Every row comes from one small tree of marks. The marks that hang from a mark follow it in brackets, in alphabetical order. Every link used is in the known rows. Which tree was each row made from?
Known rows:
zuvemok{bepez boki{sezi}}: [ 24.9  15.5  12.7  19.5  12.1  -1.7   1.3   0.4 -10.8  -8.2  18.4  31.4
  -3.1  -6.6 -30.8   3.1   2.4 -23.4  -8.3  34.3   1.1 -11.8   5.4  21.9]
zuvemok{bepez boki{korise{luvi} sezi}}: [ 16.2  29.5  17.1  48.2   0.2 -17.3  10.1 -15.0  -8.7 -24.3  28.4  11.3
 -14.9   0.1 -31.9  -0.1 -12.5 -23.8  -9.9  38.9   6.7 -20.2  -0.9  39.8]
boki{korise{luvi} sezi}: [ -2.4  18.7  15.1  38.1 -12.3 -24.0  16.0 -17.4  -1.3 -15.4   8.0  -9.2
 -21.4  10.0 -13.9   0.0 -23.3  -9.6  -4.0  27.4  18.9 -17.0  -9.1  26.4]
luvi{korise}: [  1.4   8.9  11.4  19.4  -8.8   2.7   7.3  -3.3  -3.8  -7.4  -0.6 -16.4
  -0.4 -17.7  -0.5  -8.1  -1.4  -4.2  -8.4   3.4  -5.1 -14.4   7.4   4.0]
boki{korise sezi zuvemok{bepez}}: [ 17.3  10.3  16.8  25.8  -1.9 -14.0   1.1   1.2 -12.3  -8.9  30.9  15.4
  -9.6  -1.7 -13.2   8.5  -6.2 -18.1  -6.6  38.4  29.4 -23.3  -2.8  41.6]
korise{boki{sezi zuvemok} luvi}: [  3.1 -14.0   1.8  26.5   0.9 -25.3   4.3 -23.2  31.9  -4.4   5.7 -55.2
   8.9  20.4  -7.8  15.5 -18.2 -24.5  -8.7  33.5  25.9 -11.6 -28.8  37.6]
zuvemok{bepez boki{korise}}: [ 14.0  23.0  12.4  28.2   0.2   1.4   3.5  -5.0 -21.0 -16.6  21.2  29.8
  -9.2  -9.6 -19.5  -5.7   9.3 -18.6  -2.8  16.7  -3.7  -9.9   9.2  24.3]
korise{boki{sezi{zuteb}} luvi{torubi}}: [  4.6 -18.1  13.0  37.7 -12.7 -13.4  15.8 -39.9  23.0 -20.5   0.2 -61.5
 -10.6  17.7 -40.2  -7.9 -44.8 -17.7  -5.5  31.6  14.0 -22.0 -36.8  20.1]
boki{korise zuvemok{bepez}}: [ 15.1   9.6   5.1  18.9  -2.6  -5.7  -0.5   1.1 -14.4  -3.8  33.0   4.2
   0.9   0.3   1.5   4.8   3.9 -11.6  -2.9  15.9  12.1 -17.1  -2.6  34.8]
korise{boki{zuvemok} luvi{torubi}}: [-12.3 -24.8   1.7  18.6   3.4  -4.5  -1.7 -34.6  29.7  -8.6   6.7 -71.2
  12.6  17.9 -17.5  -4.9 -19.8 -21.9  -3.2  16.0   3.8  -2.5 -26.7  28.2]
bepez{zuvemok{boki}}: [ 11.3  19.0   7.4  -6.0   5.9  -0.1 -18.3 -13.7  -4.5  -6.7 -22.1  10.0
  12.5  -5.2 -18.4  -1.5   1.4 -20.7  -3.7   5.1 -17.5  16.8   5.2  16.3]
korise{luvi{torubi}}: [-12.7  -6.8   5.0   9.7   0.8  -3.1   1.9 -25.1   5.9 -12.6   6.2 -34.9
  -1.3   6.5 -20.1 -12.9 -22.8  -0.4   2.7   3.6 -13.2  -0.5  -6.6   9.6]
bepez{zuvemok{boki{korise sezi{zuteb}}}}: [ 29.4  29.5  20.0  30.1 -13.0 -19.3  -6.0 -15.8 -14.3 -16.5 -22.2  13.9
  -8.1  -1.0 -35.3  -4.5 -24.1 -32.5  -3.4  28.7  10.9  -8.0 -11.8  37.2]
bepez{zuvemok{boki{korise{luvi} sezi}}}: [  7.4  41.0  19.0  32.6  -4.5 -23.7  -4.8 -30.8  -4.4 -20.9  -9.6   1.0
  -8.7   0.9 -32.8  -0.5 -21.5 -32.4  -9.0  31.2   4.7  -1.4  -2.8  42.7]
zuteb{nuzilez sezi{boki{zuvemok}}}: [ 30.1  -7.3   5.9   7.9  -1.7  -3.1  -1.6 -12.6  19.5   8.8 -10.2 -41.4
  24.9   7.3 -13.1  14.0 -15.2 -42.4  26.9  15.0  20.8 -39.0   2.6  29.3]
luvi{korise{boki} torubi{gufo}}: [ -8.7 -10.4  29.5  21.7 -22.2  11.0   4.4 -27.8   5.3 -21.1  -4.0 -27.1
 -14.6   3.7 -39.7 -18.8  -8.5 -19.7  -8.7  17.8 -14.7 -14.7 -10.4  21.9]
zuvemok{bepez boki}: [ 17.5  11.7   3.6  12.0  12.1   4.9  -2.4  -2.5 -11.1  -9.4  16.0  19.0
   5.2  -8.2 -17.4   0.3  14.0 -17.0  -4.8  13.6 -13.7  -4.8   8.0  15.0]
zuteb{sezi}: [  9.9   4.4   4.2   8.9 -23.3  -1.7  -0.5  -7.0   4.0  -0.4   5.4  10.6
   5.9   2.1  -5.2   0.0  -7.4  -6.2  11.0   3.7   1.3  -8.2   7.5  -8.3]
luvi{korise{boki}}: [ -4.3  -1.3  10.2  27.7 -17.4   3.1  10.1 -18.2  16.6  -9.1  -1.6 -33.8
   0.9 -11.4  -4.6  -3.6   2.7 -12.4 -14.1   8.0   8.3 -16.0  -7.2   3.5]
sezi{boki{korise} zuteb}: [ 23.2   1.3   8.4  35.2  -4.0  -7.2  12.9 -18.8  -1.6 -14.7  -7.9 -30.2
 -11.8   5.7  -6.9  -0.3 -16.6 -22.1   8.0  14.2  23.9 -24.4  -7.7  26.2]
bepez{zuvemok{boki{sezi{zuteb}}}}: [ 32.7  17.7  10.9  11.9   0.0 -14.1 -13.5  -9.6  -6.5 -11.0 -27.7   4.8
   5.3  -1.7 -34.5   0.6 -21.1 -27.4  -6.8  29.1  -0.1  -0.6 -10.0  29.5]
sezi{boki{korise{luvi}} zuteb{nuzilez}}: [ 23.7   7.7   9.5  43.1  -8.1 -15.8  17.3 -30.5   9.8 -11.4  -4.7 -73.8
  -1.8  11.1 -18.1   5.7 -41.4 -26.1  21.9   7.0  23.4 -57.9 -18.9  39.9]
zuvemok{bepez boki{korise{luvi}}}: [  8.6  26.6   7.5  43.1  -2.9  -8.7   7.3 -18.9  -9.4 -22.1  30.9  -3.0
  -6.9  -3.3 -19.5  -3.3  -3.2 -16.2  -3.1  20.0  -8.4 -12.3   4.9  30.7]
sezi{boki}: [ 10.7  -2.7   5.8   7.0  18.4   3.8   1.2 -12.9   8.6  -3.4 -11.0 -17.5
   0.7   3.1  -2.2   5.4   2.6 -17.8   2.1   9.5  11.8  -6.9   7.5  10.8]

Which tree is each row?
[  8.5  33.1  12.9  13.2  -6.0  -7.5 -10.6 -17.3 -12.5 -13.5 -18.9  20.1
  -1.5  -4.8 -22.1  -7.9  -1.6 -26.5  -1.0   7.0  -6.2  11.1   3.6  26.8] -> bepez{zuvemok{boki{korise}}}
[ 17.5  25.9  21.3  36.9   2.9  -8.2   8.4  -3.0 -19.6 -18.9  20.8  41.4
 -20.3 -10.4 -31.5   0.1   0.7 -26.4  -7.0  36.3  12.1 -17.3   6.6  29.6] -> zuvemok{bepez boki{korise sezi}}
[ -6.0   1.9  18.2  34.7   6.2  -1.9   7.5 -42.0   8.2 -24.8   4.5 -45.2
 -17.3   8.4 -24.7 -12.3 -26.2 -25.4   7.8  16.7   7.7 -14.0   2.5  31.4] -> sezi{boki{korise{luvi{torubi}}}}
[ 16.8   6.8   9.4  46.5  -3.4 -14.9  15.1 -31.0   7.0 -17.7  -1.5 -61.7
  -9.1  10.9  -1.2  -0.2 -28.3 -19.0   9.2  12.7  20.7 -28.5 -11.9  37.0] -> sezi{boki{korise{luvi}} zuteb}
[-11.4 -10.3  18.2  24.8 -12.0  11.9   8.6 -30.5  10.7 -15.8  -2.2 -38.5
  -4.3 -10.2 -25.9 -18.8  -7.3 -17.4  -9.9  11.9  -1.0 -12.9  -6.3   0.3] -> luvi{korise{boki} torubi}
[ 49.9  -5.6   7.1  15.7   0.2 -11.3   4.7   6.3  -6.0   4.4  16.4 -24.8
  14.0   3.5 -25.2  16.5 -28.9 -18.2   7.0  28.9  20.6 -57.9 -22.0  40.3] -> boki{sezi{zuteb{nuzilez}} zuvemok{bepez}}
[ 29.8 -19.8  -2.4  13.1  16.8  -3.6   0.7  -7.9  10.1  -0.7 -14.2 -52.4
  20.8   9.2   8.7   8.8 -12.9 -27.2   5.2  13.2  17.3 -14.9 -13.4  36.7] -> sezi{boki{zuvemok} zuteb}
[ 40.0  16.5  13.9   6.7  -2.2 -14.7  -9.3 -12.4  -4.6  -4.2 -32.0  -8.6
  13.5   0.7 -47.7   5.7 -33.6 -32.2   8.9  22.3   1.3 -31.7 -19.8  32.9] -> bepez{zuvemok{boki{sezi{zuteb{nuzilez}}}}}
[ 12.8  -1.8   7.9  28.9  -6.6   5.3   3.5 -12.8  12.8  -4.5  27.8 -42.5
  16.2  -6.0   3.6   5.1   8.2 -19.9 -19.0  23.8  12.5 -31.3  -3.6  27.6] -> luvi{korise{boki{zuvemok{bepez}}}}
[ 30.3  -2.4   8.5  15.9  -9.1 -12.0  11.3   0.4  -1.2   5.0 -11.4 -17.2
  -0.7   2.6 -29.5   9.8 -36.0 -13.7  12.7  15.7  17.9 -46.1 -22.7  17.1] -> boki{sezi{zuteb{nuzilez}}}
[ 41.5 -10.2   0.4  16.9  18.9   0.6  -0.2  -6.7   1.1  -4.3  17.8 -45.4
  16.5   5.5   3.1  14.4  -7.2 -20.3   1.9  20.3  17.1 -31.8  -6.3  40.9] -> sezi{boki{zuvemok{bepez}} zuteb}
[ 46.6   0.5   9.0   9.7  -2.9   2.5  -4.5 -14.0  13.3   5.1  17.8 -28.9
  25.4   6.3 -18.3  18.1  -9.6 -34.2  24.7  24.2  20.4 -54.4   8.9  32.4] -> zuteb{nuzilez sezi{boki{zuvemok{bepez}}}}
[ 25.8 -13.0  10.5  24.7 -14.1 -13.8  14.7 -15.6  20.1  -0.9 -13.3 -36.6
  -2.6   9.4 -32.3  10.6 -35.9 -22.1   8.9  18.7  29.0 -51.9 -36.0  16.3] -> korise{boki{sezi{zuteb{nuzilez}}}}
[ 16.4  24.1  13.7   0.6   7.1 -10.8 -13.5 -12.7  -5.6  -6.8 -22.5  22.2
   2.6  -3.4 -32.1   2.9  -4.6 -31.0  -9.0  25.7  -2.8   8.3   2.5  21.7] -> bepez{zuvemok{boki{sezi}}}
[-10.0  -7.2  19.3  22.4 -10.8 -14.3  -3.5 -24.5  -9.4 -19.1   7.8 -32.5
 -11.4  18.4 -28.9 -12.5 -26.9 -18.8   2.9  22.1  -8.9  -2.8 -19.5  59.4] -> boki{korise{luvi{torubi{gufo}}} zuvemok}
[ 39.6  -1.7   6.8  15.0   1.2   3.9  -4.7 -13.8   9.5  -2.8  24.7 -15.6
  20.4   3.2  -2.7  15.8   1.4 -30.0  11.0  26.3  16.8 -26.9  17.5  25.9] -> zuteb{sezi{boki{zuvemok{bepez}}}}
[-11.4   8.0  21.9  36.0  -9.1 -17.0  12.1 -26.2  -4.1 -21.0   8.5 -12.0
 -28.1   6.3 -38.9 -13.5 -34.4 -13.7  -1.8  30.9  10.3 -12.7  -9.3  24.7] -> boki{korise{luvi{torubi}} sezi}
[ 12.6 -11.2  -1.7   9.5   3.1   1.1  -2.0  -9.2  16.3   0.5  29.4 -24.5
  16.5   9.2   1.2  14.8   6.5 -13.6  -9.0  18.0  16.5 -14.9 -13.2  27.3] -> korise{boki{zuvemok{bepez}}}
[ -6.8  -2.4  31.7  13.2 -13.3   9.4   1.1 -14.6 -11.3 -15.6  -2.3  -8.8
 -16.6  -5.8 -34.4 -22.8 -11.3 -12.4  -6.4  17.4 -26.2  -8.3   2.3  22.3] -> luvi{korise torubi{gufo}}
[ 27.0   1.1  10.0  11.4 -10.6   4.5   3.8 -18.6  16.2   0.0 -11.0 -21.2
  10.2   4.4 -22.4   5.9 -13.8 -30.5  30.1   4.8  14.8 -42.4   8.4   9.4] -> zuteb{nuzilez sezi{boki}}
[ -6.3  -8.4  27.1  34.6  -9.8   3.7  11.8 -26.3  13.0 -18.7  -3.3 -22.6
 -13.9  -7.7 -40.3 -14.8 -18.1 -25.9 -16.1  32.6  10.8 -20.3  -6.7  10.2] -> luvi{korise{boki{sezi}} torubi}
[ 36.0 -17.1   3.5  10.9  -1.6 -18.6   3.4   5.5   4.2   8.1 -13.1 -35.7
  14.7   4.3 -19.5  11.4 -35.9 -21.2   9.8  24.2  23.7 -45.6 -31.6  37.9] -> boki{sezi{zuteb{nuzilez}} zuvemok}
[ 37.2  20.7  19.8  47.9  -6.1 -11.4  12.2  -3.6 -24.0 -19.5  15.3  23.5
 -15.8  -7.3 -33.9  -3.5 -14.4 -27.8  -4.2  37.5   9.7 -29.8  -7.3  34.4] -> zuvemok{bepez boki{korise sezi{zuteb}}}
[-15.6   6.1  25.9  25.0 -17.3  -9.0   2.7 -31.9  -9.5 -25.2   9.2 -16.0
 -27.1  15.8 -39.3 -21.4 -25.7  -9.2   5.1  15.3 -13.3  -7.1  -9.0  39.7] -> boki{korise{luvi{torubi{gufo}}}}
[ 21.2   3.6  16.5  38.6  -2.8  -4.9   6.6 -11.8  13.3  -9.4  24.6 -27.1
   7.8  -6.4 -14.8  11.2   1.2 -28.7 -21.4  44.3  23.8 -35.0  -8.9  34.5] -> luvi{korise{boki{sezi zuvemok{bepez}}}}
[-12.2  -7.4  18.7   4.1  -7.9  -5.5  -2.7 -27.0   0.5 -15.1   4.1 -25.1
 -14.5  16.0 -36.1 -11.1 -25.5  -3.6   3.9  12.7 -25.7  -5.5 -11.5  29.8] -> korise{luvi{torubi{gufo}}}
[ 32.8   8.3  19.8  40.0  -8.4 -18.3  16.4  -4.1 -14.2 -10.2 -17.3   0.2
 -11.1  -6.4 -42.3  -3.9 -32.0 -37.4  13.0  28.2  17.9 -44.2 -21.5  35.0] -> zuvemok{boki{korise sezi{zuteb{nuzilez}}}}
[ -6.2 -24.2  10.1  23.7   2.6 -13.6   5.6 -34.6  30.2 -11.3   4.4 -55.4
   2.5  18.8 -30.4  -1.8 -29.5 -28.8  -5.8  38.5  17.3  -6.9 -28.2  38.5] -> korise{boki{sezi zuvemok} luvi{torubi}}
[  6.3 -14.8   5.5  13.1   4.1 -13.0   1.8  -6.0  20.5  -0.5  -1.3 -19.6
   9.3  11.8  -9.0  13.7  -4.5 -26.4 -10.2  32.3  29.6  -7.8 -22.9  29.6] -> korise{boki{sezi zuvemok}}
[ -2.8 -20.3  25.1  19.1 -14.4   6.8  -1.3 -25.0  10.3 -13.1  -3.6 -41.6
  -0.1   9.0 -31.9 -16.6  -8.3 -32.2 -10.5  27.0  -9.3 -12.5 -18.1  42.7] -> luvi{korise{boki{zuvemok}} torubi{gufo}}
[  6.9 -12.0  18.3  27.0  -2.0  11.7   3.2 -25.4   8.5 -11.1  25.9 -44.2
   9.4 -10.2 -23.1 -11.2  -0.4 -23.4 -14.7  28.5  -0.6 -24.5  -6.0  24.9] -> luvi{korise{boki{zuvemok{bepez}}} torubi}
[ 12.4  35.6  23.8  19.9  -4.5 -13.7  -8.2 -17.2 -16.2 -15.6 -17.7  32.2
  -8.7  -3.7 -32.9  -2.1  -8.5 -35.3  -5.7  29.3   6.2   4.3   2.1  34.8] -> bepez{zuvemok{boki{korise sezi}}}
[  1.3   3.7  11.5  30.9  -1.3  -8.1   1.9 -24.4  -6.9 -17.7  38.1 -31.0
  -1.1   3.5 -21.8  -7.8 -18.3  -9.6  -0.8  22.8  -1.4 -18.0  -5.8  43.1] -> boki{korise{luvi{torubi}} zuvemok{bepez}}
[ 16.8  15.9  14.5  42.0 -23.4 -13.6  14.9 -36.0  18.8 -11.5   2.0 -45.3
  -2.7   8.3 -22.7   4.4 -29.0 -33.8  30.4  12.5  22.3 -53.4   2.2  26.2] -> zuteb{nuzilez sezi{boki{korise{luvi}}}}
[ 24.8   1.5   5.7   9.2  10.9  -7.5  -1.7   4.6  -5.3   1.1  29.2   5.5
   1.8   3.3 -10.0  15.8  -2.6 -11.3 -10.3  36.7  16.8 -18.6  -0.7  33.0] -> boki{sezi zuvemok{bepez}}
[ 37.1  -0.7   8.1  34.6   8.3  -4.9   5.6 -11.0  -4.5 -12.8  21.3 -34.2
   4.6   6.2  -0.2   7.4 -10.4 -26.1   2.4  25.8  28.5 -37.2  -6.0  52.8] -> sezi{boki{korise zuvemok{bepez}} zuteb}
[  1.1 -11.7   6.4  26.1  -6.7  -1.8   2.8 -14.9  21.7  -1.3  -3.4 -50.3
  16.1  -2.2   4.5  -0.7   4.5 -20.1 -14.8  15.9  14.3 -13.8 -14.9  23.2] -> luvi{korise{boki{zuvemok}}}
[-16.4 -15.3  16.6  15.2 -14.9  -5.2   1.5 -41.8  23.1 -18.1   4.2 -42.8
 -11.8  25.9 -40.3 -10.4 -23.2 -11.5  -0.5  17.4 -13.8  -4.7 -23.9  30.8] -> korise{boki luvi{torubi{gufo}}}
[  1.1   0.9  20.6  36.3 -12.5  -3.9  14.7 -17.2  17.8 -10.2  -2.7 -22.1
  -9.3  -3.9 -17.6  -1.9  -6.1 -21.3 -20.8  29.3  22.5 -24.4  -9.1   9.6] -> luvi{korise{boki{sezi}}}
[ -4.2  -7.7  16.0  35.8  12.4  -7.2   1.7 -37.6   6.5 -17.7   2.4 -61.6
  -0.7  11.5 -16.1  -9.3 -21.8 -35.7   8.0  27.3  13.3 -11.2  -4.1  53.5] -> sezi{boki{korise{luvi{torubi}} zuvemok}}
